Each row was made from one small tree. The marks that hang from a mark follow it in brackets, in the order of their numbers. Every link used is in the known rows. Write each row's tree.
Known rows
j_814{j_234{j_337{j_187 j_289}}}: -0.12 -0.81  0.31  0.69  0.05 -0.29  1.91  0.13  0.57  0.48 -0.33 -0.28 -2.23  0.53 -2.98 -4.00 -3.00 -1.18 -1.54  0.90 -2.16 -1.00  0.16 -0.72  0.40
j_337{j_234}: -0.75  1.14  0.99  0.07  0.10 -0.09  0.43  1.56  2.78 -0.82 -2.18  0.30  0.66  0.41 -1.41 -1.11  0.06 -0.11 -0.13  0.68  0.65 -0.89 -3.51  0.03 -1.89
j_784{j_685}: -1.20  2.42  0.74  0.09  1.25  0.27 -1.69  0.60 -3.90  0.03  0.40  0.62  0.36  2.22  0.44 -1.70 -0.45 -0.71  1.28 -2.08 -1.55 -0.98 -1.47 -0.26 -0.15
j_814{j_234{j_337{j_289}}}: -0.12 -1.34  0.01 -0.26  0.55  0.02  1.04 -0.14  0.40  0.12 -0.50 -0.56 -1.72  0.32 -2.26 -4.23 -2.26 -1.30 -1.67  1.79 -1.56 -0.58  0.93 -0.24 -0.36
j_234{j_337{j_85 j_289} j_814}: -1.05 -0.65  1.23 -1.97  0.41 -1.20  1.98  2.54  4.38 -4.41 -2.83 -1.36 -3.04 -1.65 -5.31  1.06 -6.09  0.31  0.28  2.90  0.08 -0.42 -3.73 -0.29 -1.74
j_289{j_337}: -0.04 -0.63  0.16 -0.17 -1.49 -1.13  0.23  0.77  1.79 -0.69 -1.35 -0.45  1.24  0.43 -3.07 -3.26 -2.62 -0.93  0.09  1.51  0.63 -0.23  0.09  0.15  2.50
j_685{j_511}:  0.12  0.38  1.35  0.24 -0.20 -0.01  1.26 -0.27  6.49 -0.68  0.92  1.68  2.79 -0.80  1.49  0.18 -0.21  0.35  1.12  0.50  0.85  0.74 -0.60  0.53  3.30
j_289{j_337{j_85} j_784{j_685{j_511}}}: -0.12  0.28  2.93 -0.67 -1.35 -1.71 -1.08  2.69  3.23 -3.99  0.45 -0.01  3.03 -0.17 -2.42 -6.26 -6.07 -1.81 -0.57  2.41  0.43 -1.14 -0.50  0.39  3.07
j_814{j_234{j_337{j_187}}}:  0.42 -0.52 -0.20  0.46 -0.06  0.16  1.45 -0.12 -0.08  0.17  0.26 -0.49 -1.79  1.20 -3.02 -2.69 -1.20 -0.97 -1.07  0.66 -1.66 -0.66 -0.08 -0.28  0.64
j_187{j_511{j_685}}: -1.15 -1.45 -0.69 -0.07 -0.16  0.67  0.72 -1.66  1.35  1.46  1.13 -0.61 -0.51  0.21 -1.32 -4.70  1.50 -1.24 -2.39  0.18 -0.04 -0.21  0.55 -0.07 -2.37
j_234{j_337 j_814}:  0.07 -0.28 -0.06 -1.39 -1.05 -0.88  0.54  1.33  2.29 -4.02 -2.21 -2.33 -0.92  0.31 -4.11  3.74 -1.76  0.94  0.65  2.33  0.92  0.17 -2.49  0.37  0.51
j_814{j_234{j_337{j_85 j_187 j_289}}}: -0.36 -0.78  0.69  0.04  0.92 -0.07  2.47  0.74  1.43 -0.03 -0.20  0.21 -3.25 -0.20 -3.89 -4.63 -4.20 -1.40 -1.32  1.07 -2.26 -1.08 -0.99 -0.72 -0.82
j_289{j_337 j_784{j_685}}:  0.15 -0.01  1.71  0.09 -2.47 -1.97 -2.44  1.99 -1.11 -2.86 -0.23 -1.50  3.08  1.27 -1.93 -5.53 -4.17 -1.69 -1.43  1.98  0.10 -1.38  1.38  0.11  3.19
j_814{j_234{j_337{j_85 j_289}}}: -0.36 -1.27  0.36 -0.83  1.37  0.22  1.54  0.46  1.21 -0.45 -0.37 -0.05 -2.75 -0.44 -3.08 -4.79 -3.53 -1.51 -1.50  1.97 -1.64 -0.70 -0.22 -0.21 -1.66
j_814{j_234}:  0.56 -1.43 -1.12 -0.48  1.34  0.99 -0.50 -1.34 -1.60 -0.72  1.23 -0.48 -1.33  0.79 -0.21 -2.54  0.44 -0.99 -2.06  0.46 -1.86  0.36  2.37 -0.32 -0.53
j_814{j_234{j_337{j_85 j_187}}}:  0.20 -0.41  0.15 -0.10  0.78  0.36  1.97  0.48  0.77 -0.36  0.44 -0.03 -2.80  0.41 -3.88 -3.24 -2.45 -1.16 -0.87  0.81 -1.76 -0.79 -1.19 -0.27 -0.53
j_289{j_337{j_187} j_784{j_685}}:  0.17  0.80  2.19  1.40 -3.18 -2.40 -1.19  2.34 -0.76 -2.35  0.03 -1.13  2.28  1.61 -2.98 -5.33 -5.19 -1.53 -1.21  0.66 -0.69 -1.98  0.30 -0.62  4.37
j_337{j_85 j_234{j_814} j_289}: -2.20  0.11  2.20 -1.73  2.42 -0.65  1.82  3.30  6.11 -4.77 -3.45  0.33 -3.12 -2.34 -4.00 -2.12 -6.39 -0.24 -1.01  1.98 -0.68 -0.97 -5.38 -1.16 -5.00
j_814{j_234{j_337}}:  0.43 -1.06 -0.54 -0.46  0.40  0.46  0.52 -0.40 -0.23 -0.14  0.08 -0.75 -1.23  0.95 -2.28 -2.85 -0.47 -1.08 -1.24  1.60 -1.06 -0.29  0.69  0.23 -0.13
j_289{j_337{j_187 j_234}}: -0.56  0.97  1.31  1.16 -2.09 -1.62  1.85  2.24  4.10 -0.72 -2.60  0.14  0.93  1.06 -5.25 -3.84 -3.54 -0.82  0.25  0.67  0.27 -1.44 -3.46 -0.55  2.34
j_234{j_337{j_187 j_289{j_784}} j_814}: -0.20 -0.50  1.66  0.28 -2.43 -2.43  1.77  2.46  3.48 -4.15 -2.40 -2.38 -1.62 -0.55 -4.69  1.48 -5.90  0.65 -0.89  2.30 -0.35 -1.05 -2.13 -0.97  1.70
j_234{j_337{j_187} j_814}:  0.07  0.45  0.38 -0.09 -1.72 -1.30  1.82  1.70  2.62 -3.46 -1.96 -1.95 -1.68  0.68 -5.17  3.92 -2.75  1.10  0.88  1.01  0.10 -0.41 -3.60 -0.36  1.73
j_784{j_685{j_511}}: -1.12  2.67  1.68  0.24  1.16  0.26 -0.81  0.41  0.54 -0.41  1.00  1.79  2.25  1.66  1.52 -1.53 -0.56 -0.44  2.09 -1.72 -0.92 -0.48 -1.85  0.13  2.17
j_337{j_187{j_511}}: -0.30  0.10  0.26  1.24 -0.56 -0.37  1.70 -0.20  1.92  1.57  1.06 -0.17 -0.52  0.83 -1.90 -1.97 -1.17 -0.14 -0.15 -0.93 -0.84 -0.39  0.19 -1.13  1.28

Which tree is each row?
-0.27  0.63  0.95 -0.94 -0.46 -0.99  2.57  2.57  3.75 -4.22 -1.73 -1.28 -3.17 -0.42 -6.43  3.20 -4.49  0.81  1.17  1.28 -0.01 -0.54 -5.19 -0.34 -0.14 | j_234{j_337{j_85 j_187} j_814}
-0.54 -1.17  1.75 -1.86 -0.52 -1.72  1.23  2.94  4.33 -5.43 -2.42 -2.07 -2.24 -1.99 -4.84  0.51 -6.69  0.18 -0.91  3.80  0.37 -0.63 -2.66 -0.19 -1.30 | j_234{j_337{j_85 j_289{j_784}} j_814}
-0.78 -0.11  0.97 -1.63 -0.05 -0.96  0.84  2.74  5.17 -4.41 -2.93 -0.56 -0.29 -0.30 -6.00 -2.80 -4.53 -0.77 -0.01  2.57  0.85 -0.47 -3.98 -0.01 -0.61 | j_289{j_337{j_85 j_234{j_814}}}
-0.99  0.29  2.79  1.55 -1.63 -2.38  1.51  3.15  4.75 -4.48 -2.79 -1.17 -0.95 -0.80 -3.14 -1.37 -6.16  0.25 -2.74  1.15 -1.30 -1.92 -3.01 -2.14 -0.19 | j_337{j_187 j_234{j_814} j_289{j_784}}
 0.06 -0.91 -0.01 -0.43  0.99  0.48  1.89  0.12  1.47  0.07  0.79 -0.37 -2.49  0.61 -4.06 -4.37 -2.33 -1.36 -1.14  1.29 -1.58 -0.57 -0.34 -0.32 -0.74 | j_814{j_234{j_337{j_85 j_187{j_511}}}}
 0.44 -0.10  2.32  1.36 -4.02 -2.67  0.29  3.01  3.97 -3.00 -1.74 -1.34  2.52  0.37 -4.29 -4.96 -4.86 -1.09 -2.18  2.57  0.85 -1.89 -1.19 -0.43  3.26 | j_289{j_337{j_187 j_234} j_784}
-1.05  0.13  1.65 -0.64 -0.28 -1.63  3.28  2.95  4.76 -3.86 -2.61 -1.01 -3.79 -1.30 -6.42  1.23 -7.08  0.50  0.56  1.62 -0.73 -0.98 -4.84 -1.00 -0.51 | j_234{j_337{j_85 j_187 j_289} j_814}
-0.71  0.04  1.10  0.22 -1.50 -1.94  2.53  2.07  3.59 -3.13 -2.78 -1.66 -2.37 -0.22 -5.12  2.05 -5.27  0.77  0.29  1.36 -0.57 -0.84 -3.25 -1.03  1.24 | j_234{j_337{j_187 j_289} j_814}
-0.45 -0.23  0.42 -0.83 -1.25 -1.25  0.05  1.85  3.92 -3.66 -3.14 -1.24  1.13  0.80 -4.74 -1.99 -2.75 -0.49 -0.29  2.34  0.98 -0.32 -2.39 -0.05  1.14 | j_289{j_337{j_234{j_814}}}
-1.22  2.41  2.42  0.79  0.97 -0.29  3.31  3.31  4.87 -1.19 -1.46  1.80 -2.49 -0.65 -4.72 -1.96 -3.89 -0.27  0.63 -0.85 -0.68 -1.90 -7.36 -0.99 -2.72 | j_337{j_85 j_187 j_234}
-1.34  0.81  1.43 -0.91  1.54 -0.12  2.52  2.58  6.65 -3.78 -1.21 -0.28 -2.73 -0.22 -5.93 -1.30 -3.93  0.08 -0.26  0.61 -0.53 -0.73 -5.67 -1.36 -3.13 | j_337{j_85 j_187{j_511} j_234{j_814}}
-1.31  0.23  2.12 -0.56  0.15 -1.10  2.92  2.55  4.06  0.44 -2.27  0.63 -1.96 -1.72 -4.08 -3.18 -5.63 -0.76  0.89  2.12  0.31 -1.49 -3.73  0.15 -1.62 | j_234{j_337{j_85 j_289}}
-0.56  1.64  1.00  0.99 -0.63 -0.77  1.57  2.09  3.44 -3.47 -2.15 -0.56 -1.21  0.98 -3.86  2.15 -1.65  0.88 -0.17 -0.62 -0.68 -0.98 -5.12 -1.29 -0.16 | j_337{j_187 j_234{j_814}}
-1.76  0.95  3.14  0.67 -0.31 -1.58 -0.45  2.90  2.15 -1.83 -2.57  0.02  0.98 -0.23 -0.50 -5.44 -4.67 -1.10 -2.08  1.42 -0.71 -2.34 -2.18 -0.94 -1.94 | j_337{j_234 j_289{j_784{j_685}}}
-0.88 -1.22  2.61 -0.63  0.75 -1.19  1.00  2.30  3.03 -2.07 -0.31  0.38 -1.88 -3.33 -1.12 -4.68 -7.04 -1.07 -2.23  2.07 -0.77 -1.14 -0.23 -0.82 -2.51 | j_337{j_85 j_289{j_784}}
-0.71 -0.75  0.65 -1.13 -0.84 -1.50  1.23  1.69  3.28 -3.65 -3.07 -2.06 -1.61 -0.55 -3.99  1.84 -4.25  0.60  0.03  2.69  0.23 -0.27 -2.17 -0.31  0.12 | j_234{j_337{j_289} j_814}
-1.17 -1.17  2.86  0.58  0.22 -1.55  2.70  2.09  4.86 -0.49  0.76  0.22 -2.40 -2.50 -2.96 -6.60 -8.20 -1.18 -2.36  1.18 -1.62 -1.53 -0.06 -1.94 -1.22 | j_337{j_85 j_187{j_511} j_289{j_784}}
-0.26 -1.31  0.12  0.38  0.25 -0.16  1.85 -0.24  1.37  0.85 -0.04 -0.61 -1.97  0.73 -3.13 -5.19 -2.82 -1.38 -1.77  1.35 -1.96 -0.79  0.98 -0.79  0.25 | j_814{j_234{j_337{j_187{j_511} j_289}}}
-0.38  0.64  1.02  0.88 -1.76 -1.02  2.68  1.17  3.26  1.90 -0.92 -0.48 -0.20  0.82 -4.17 -1.86 -2.16 -0.24  1.11  0.94  0.60 -1.17 -2.34 -0.01  1.43 | j_234{j_337{j_187{j_511}}}
-0.63 -0.43  1.43 -1.01 -1.36 -1.92 -0.11  2.26  1.86 -4.70 -2.52 -2.55 -0.74 -0.13 -3.47  0.77 -5.06  0.22 -0.72  2.87 -0.02 -0.84 -1.57 -0.34  0.46 | j_234{j_337{j_289{j_784{j_685}}} j_814}
-0.92 -0.66  0.85 -0.26 -1.23 -1.75  2.46  1.54  4.61 -2.52 -2.35 -2.17 -1.95  0.06 -5.36  0.45 -5.10  0.52 -0.06  2.03 -0.36 -0.53 -2.10 -1.09  1.02 | j_234{j_337{j_187{j_511} j_289} j_814}
-0.52  1.47  1.81  0.52 -0.77 -0.90  3.52  2.56  3.39  0.62 -1.22  0.70 -2.04 -0.50 -5.22 -1.06 -4.12 -0.26  1.75  0.46  0.21 -1.63 -5.16  0.09 -0.11 | j_234{j_337{j_85 j_187}}
-1.74  2.06  3.78  2.57 -1.27 -2.18  1.38  3.44  2.59 -1.06 -2.22  0.54 -0.12  0.24 -2.10 -5.14 -6.11 -0.85 -1.73 -0.42 -1.87 -3.16 -3.71 -1.98 -0.18 | j_337{j_187 j_234 j_289{j_784{j_685}}}
-0.71 -1.28  2.08  1.77 -1.57 -1.97  1.65  0.85  3.20  0.54  0.46 -0.74 -0.33 -0.95 -1.14 -5.47 -5.69 -0.77 -2.75  0.88 -1.44 -1.33  2.18 -1.98  1.34 | j_337{j_187{j_511} j_289{j_784}}
 0.20 -0.98 -0.14 -1.05  1.27  0.65  1.04  0.22  0.49 -0.67  0.23 -0.26 -2.27  0.20 -3.13 -3.41 -1.73 -1.29 -1.02  1.73 -1.18 -0.38 -0.45  0.24 -1.41 | j_814{j_234{j_337{j_85}}}
 0.12  0.00  2.90  0.57 -2.69 -2.37  1.06  3.87  5.09 -3.77 -1.52 -0.67  1.08 -0.72 -5.53 -5.76 -6.65 -1.37 -1.87  2.77  0.72 -2.02 -2.78 -0.39  1.44 | j_289{j_337{j_85 j_187 j_234} j_784}
-1.26  0.22  0.94  0.62  0.69  0.27  3.45  0.62  3.03  0.74  1.49  1.04 -3.52 -0.93 -4.24 -4.11 -2.89 -1.02 -0.90 -1.39 -1.42 -1.17 -3.44 -1.04 -2.47 | j_337{j_85 j_187{j_511{j_685}}}
-1.07  0.75  1.14 -2.10  2.11  0.24  0.82  2.79  4.72 -5.30 -2.27 -0.15 -2.20 -1.03 -4.04  0.66 -2.77  0.23 -0.13  1.54  0.32 -0.34 -5.84 -0.25 -4.46 | j_337{j_85 j_234{j_814}}
-0.76  0.68  1.40 -0.33 -0.70 -1.39  2.11  3.11  5.42 -3.86 -2.69 -0.16 -1.04  0.04 -7.05 -2.55 -5.52 -0.61  0.24  1.26  0.01 -1.05 -5.02 -0.74  0.57 | j_289{j_337{j_85 j_187 j_234{j_814}}}
-0.48 -0.11  0.67 -1.38 -0.15 -0.83  2.46  2.05  4.79 -3.70 -1.25 -1.79 -2.76 -0.17 -6.63  1.57 -4.34  0.54  0.82  1.91  0.24 -0.22 -3.99 -0.40 -0.42 | j_234{j_337{j_85 j_187{j_511}} j_814}
 0.99 -0.88  1.66  1.33 -4.03 -2.59  0.00  1.94  1.98 -2.36 -0.21 -1.57  2.11  0.02 -3.28 -4.16 -4.87 -1.01 -2.09  2.08  0.37 -1.28  1.28 -0.45  4.50 | j_289{j_337{j_187} j_784}
-0.77  0.26  1.05  0.06  1.30  0.06  2.75  1.03  3.58  0.48  1.37  0.81 -2.65 -0.73 -3.62 -3.13 -3.68 -0.55  0.26 -0.61 -0.99 -0.56 -2.11 -1.10 -1.25 | j_337{j_85 j_187{j_511}}
-0.90  0.35  1.39 -0.96 -0.17 -0.91  1.26  2.71  4.95 -2.07 -2.66  0.44  0.25 -0.30 -5.39 -4.84 -4.33 -1.29  0.25  2.19  0.97 -1.00 -3.94  0.18 -0.61 | j_289{j_337{j_85 j_234}}
-1.59  0.63  2.51  1.15  1.16 -1.08  3.98  2.29  3.52  0.24 -0.53  1.92 -4.11 -2.31 -3.23 -3.65 -7.56 -0.62 -0.17 -1.05 -2.38 -1.65 -3.37 -1.94 -1.39 | j_337{j_85 j_187 j_289}
-1.44  0.09  3.39 -0.54  1.32 -1.09  0.61  2.48  3.21 -2.34  0.19  1.26 -0.75 -2.52 -0.33 -5.45 -7.33 -1.28 -1.15  1.26 -1.24 -1.36 -1.12 -0.74 -1.44 | j_337{j_85 j_289{j_784{j_685{j_511}}}}
-1.58  0.35  2.54 -0.37 -0.05 -1.66 -1.16  2.91  2.39 -5.19 -2.98 -1.38  0.25 -0.18 -1.41 -2.52 -5.00 -0.36 -2.48  1.96 -0.85 -1.59 -2.24 -1.24 -2.00 | j_337{j_234{j_814} j_289{j_784{j_685}}}
-2.16  1.17  2.85  0.20  1.51 -1.25  3.66  3.85  6.56 -3.99 -3.07  0.88 -4.21 -1.83 -5.53 -1.77 -7.80  0.00 -0.67  0.14 -1.89 -1.78 -6.91 -2.20 -3.30 | j_337{j_85 j_187 j_234{j_814} j_289}
-1.66 -0.05  3.58 -0.57  0.85 -1.29  1.44  3.84  5.78 -2.91 -2.45  0.67 -1.25 -2.88 -2.52 -5.82 -6.99 -1.16 -2.36  2.77 -0.12 -2.03 -3.73 -0.80 -4.38 | j_337{j_85 j_234 j_289{j_784}}
 0.42 -1.65  1.32  1.31 -4.18 -2.27  0.37  1.14  2.63 -1.64  0.32 -1.87  1.85  0.18 -3.92 -6.45 -4.15 -1.63 -3.23  2.18  0.34 -1.36  1.55 -0.48  3.40 | j_289{j_337{j_187{j_511{j_685}}} j_784}
-0.14 -0.24  0.09 -0.55 -1.42 -1.11  1.73  1.19  3.62 -2.93 -1.49 -2.48 -1.29  0.90 -5.38  2.36 -2.58  0.83  0.55  1.71  0.33 -0.09 -2.40 -0.42  1.40 | j_234{j_337{j_187{j_511}} j_814}
